Each row was made from one path, in order. Every step used is in the known rows, and no mark comes twice. Write each row's path.
Known rows:
bazabol/kasa/bapip/nilu/pumi/bona: [-2.41 -1.05  1.68  0.03 -2.04 -1.09 -1.77  0.19 -3.60  0.18  2.71 -2.15
  2.33  2.33 -1.07  0.53 -1.61  1.89]
pumi/nilu: [-0.44  1.11  1.09 -0.41 -0.86 -0.56 -1.01 -1.28 -1.88  0.01  1.87 -1.30
  2.90  1.85 -0.99 -1.30  0.63 -0.74]
kasa/bapip: [-0.39  0.03 -0.59 -2.24  1.40  1.71  0.56  0.55 -0.74  1.08  0.67 -2.32
  0.62  2.66 -0.10  0.92  0.45  0.62]
bapip/nilu: [-1.92  0.68  0.49  1.46 -1.99  0.53 -0.93  1.37 -1.59  0.00  0.14 -1.87
  0.36  1.04  0.22  2.20 -2.27  1.55]
pumi/kasa/bapip/nilu: [-1.95  1.01  0.48 -0.62 -2.07  1.04 -0.79  1.71 -2.01  0.53  1.05 -4.15
  1.74  3.56 -0.59  2.32 -3.27  2.54]
nilu/bazabol: [-0.99 -1.95  1.38 -2.02 -0.59  0.59 -1.18  1.11 -2.44 -1.62 -0.11 -0.50
  0.68 -0.94  0.35  0.73 -0.52  1.07]
bazabol/kasa/pumi/nilu: [ 0.08  1.79  1.14 -1.55 -2.78  0.77  0.35 -0.24 -0.68  0.08  1.92 -0.16
  3.77  2.02 -2.87 -2.58  2.55 -0.34]
bazabol/kasa/bapip: [ 0.58 -0.18 -0.69 -2.32 -0.79  3.02  0.99 -0.04  0.19  0.42  0.54 -1.85
  0.51  2.62 -0.27  0.29  0.88 -0.60]
nilu/bazabol/kasa/pumi: [ 0.01 -0.42  0.90 -2.74 -2.78  2.00  0.96  2.07  0.00 -0.94  0.01  1.21
  1.53 -0.48 -2.17 -1.19  2.11  1.22]
pumi/kasa/bapip/nilu/sipoz/bona: [-2.74  0.48  1.19 -2.26 -3.22  0.04 -1.87  0.98 -4.18  1.26 -1.80 -0.70
 -0.63  1.99 -2.00 -0.59 -1.12  0.87]
bapip/nilu/bazabol: [-2.58 -1.40  1.83 -0.83 -2.22  0.96 -1.95  2.17 -3.79 -1.60 -0.04 -2.02
  0.94 -0.15  0.53  2.49 -2.42  2.38]
nilu/bazabol/kasa/bapip: [-0.05 -1.41  0.21 -3.59 -1.19  3.37  0.19  0.74 -1.36 -0.54  0.51 -2.09
  0.90  1.98 -0.10  0.78  0.61  0.10]
bazabol/kasa/bapip/nilu: [-1.40  0.52 -0.07 -0.34 -2.60  2.85 -0.12  1.33 -1.47  0.40  0.60 -3.37
  0.78  3.10 -0.05  2.47 -1.61  1.06]
kasa/bapip/nilu: [-2.27  0.75  0.01 -0.36 -0.81  1.90 -0.43  1.75 -2.20  0.90  0.64 -3.72
  0.88  3.16  0.14  2.88 -1.92  2.06]
sipoz/kasa: [-1.76 -1.57 -1.80 -0.77 -3.59  2.44 -0.65 -0.96  0.12 -0.86 -0.83  0.27
 -0.64  1.01 -1.49 -0.61  0.06 -1.42]
sipoz/kasa/pumi/bona: [-1.00 -0.82  0.51 -0.24 -2.28  0.86 -1.38 -0.56 -1.36 -1.11  1.26  1.00
  3.01  2.68 -4.23 -1.04  1.31  0.51]
kasa/bapip/nilu/sipoz: [-1.90 -0.59  1.99 -1.45 -1.85  1.62 -1.68  3.74 -3.76  0.53 -0.47 -2.11
 -0.54  1.62 -0.44  0.96 -1.50 -0.02]

Which path is each row?
[-3.97 -1.77  0.88 -0.34 -2.45 -0.66 -2.35  0.12 -4.11  0.12  2.25 -2.28
  2.04  2.94 -1.72  0.60 -1.91  2.02] => sipoz/kasa/bapip/nilu/pumi/bona
[-1.81 -0.96  0.01 -2.75 -3.86  2.33 -0.02  2.59 -0.51 -0.11 -1.13  1.79
 -0.13  0.52 -3.71 -2.34  2.07 -0.40] => nilu/sipoz/kasa/pumi
[ 0.21 -1.13  1.63 -1.89 -3.73  1.64 -1.06 -0.72 -2.00 -2.01  0.98 -0.70
  2.21  0.29 -0.69 -1.04  0.44 -1.11] => pumi/nilu/bazabol/kasa
[-0.73 -1.39  1.26 -0.72 -4.41  2.34 -0.96  1.05 -1.84 -2.02 -0.06 -1.02
  0.60 -0.21  0.18  1.20 -1.37  0.36] => bapip/nilu/bazabol/kasa
[-1.89 -1.93 -0.71 -3.68 -2.18  3.66 -0.77  1.33 -1.89  0.30 -0.57 -1.55
 -0.75  2.97 -1.61 -0.35  0.52 -1.53] => nilu/sipoz/kasa/bapip
[-2.26  0.15  0.73 -1.96 -3.63  1.45 -1.25  0.68 -3.77  1.18 -2.16 -0.04
 -1.43  1.60 -1.62 -0.53  0.16 -0.30] => bazabol/kasa/bapip/nilu/sipoz/bona
[-3.73 -0.51  0.16 -1.61 -2.45 -0.43  0.31  2.35 -2.16  1.76  1.22 -2.75
 -0.11  0.69  0.70  0.60 -1.63  2.55] => bazabol/kasa/bapip/nilu/pumi
[-2.87 -0.56  0.31 -2.05 -4.79  2.60 -0.51  3.36 -1.40 -0.07 -0.99  0.86
  0.10  1.04 -3.53 -1.28  0.96  0.37] => bapip/nilu/sipoz/kasa/pumi
[-1.23 -0.68  1.97 -1.50 -3.21  2.36 -1.36  3.43 -3.12  0.13 -0.51 -1.72
 -0.63  1.58 -0.52  0.59 -1.24 -0.77] => bazabol/kasa/bapip/nilu/sipoz
[-0.95 -0.06  1.17 -1.94 -3.82  2.21  0.50  2.75 -0.84 -1.00  0.07  0.21
  1.78  0.16 -2.02 -0.10  0.96  1.98] => bapip/nilu/bazabol/kasa/pumi
[-1.56 -0.41  2.42 -3.28 -1.41  0.40 -1.18  1.30 -3.57 -1.19  1.49 -0.91
  3.71  0.73 -1.83 -0.93  1.24  1.71] => kasa/pumi/nilu/bazabol
[-0.71  1.91  1.21 -1.52 -1.01 -0.28  0.05  0.24 -1.43  0.60  1.98 -0.58
  3.87  2.08 -2.70 -2.15  2.18  0.67] => kasa/pumi/nilu
[-2.09 -1.75  0.57 -2.00 -5.03  2.15 -2.30  0.05 -2.64 -0.96 -0.46  0.10
  0.19  1.54 -2.53 -2.47  0.51 -3.07] => pumi/nilu/sipoz/kasa
[-3.07 -2.02  0.22 -0.81 -5.73  2.74 -2.31  1.76 -2.47 -0.97 -1.48 -0.19
 -1.34  0.96 -1.77 -0.23 -1.37 -1.71] => bapip/nilu/sipoz/kasa
[-0.07  0.31  2.91 -2.49 -3.34  0.65 -0.98  2.18 -2.50 -0.10  0.62  0.78
  1.77  0.68 -2.81 -3.45  2.11 -1.91] => bazabol/kasa/pumi/nilu/sipoz
[-2.64 -1.18  1.82 -2.56 -2.33  1.37 -1.86  2.43 -4.11 -1.20  0.70 -3.89
  2.04  1.96 -0.13  2.61 -3.12  3.17] => pumi/kasa/bapip/nilu/bazabol
[-2.78 -1.34  1.55 -2.29 -1.27  2.03 -1.59  2.64 -4.27 -0.88  0.37 -3.52
  1.37  1.53  0.44  3.08 -2.07  2.74] => kasa/bapip/nilu/bazabol
[-1.03 -1.33  1.57 -0.85 -2.85  0.93 -2.07  0.64 -2.38 -1.30  0.86  1.46
  2.34  2.26 -4.49 -1.79  1.33 -0.31] => nilu/sipoz/kasa/pumi/bona
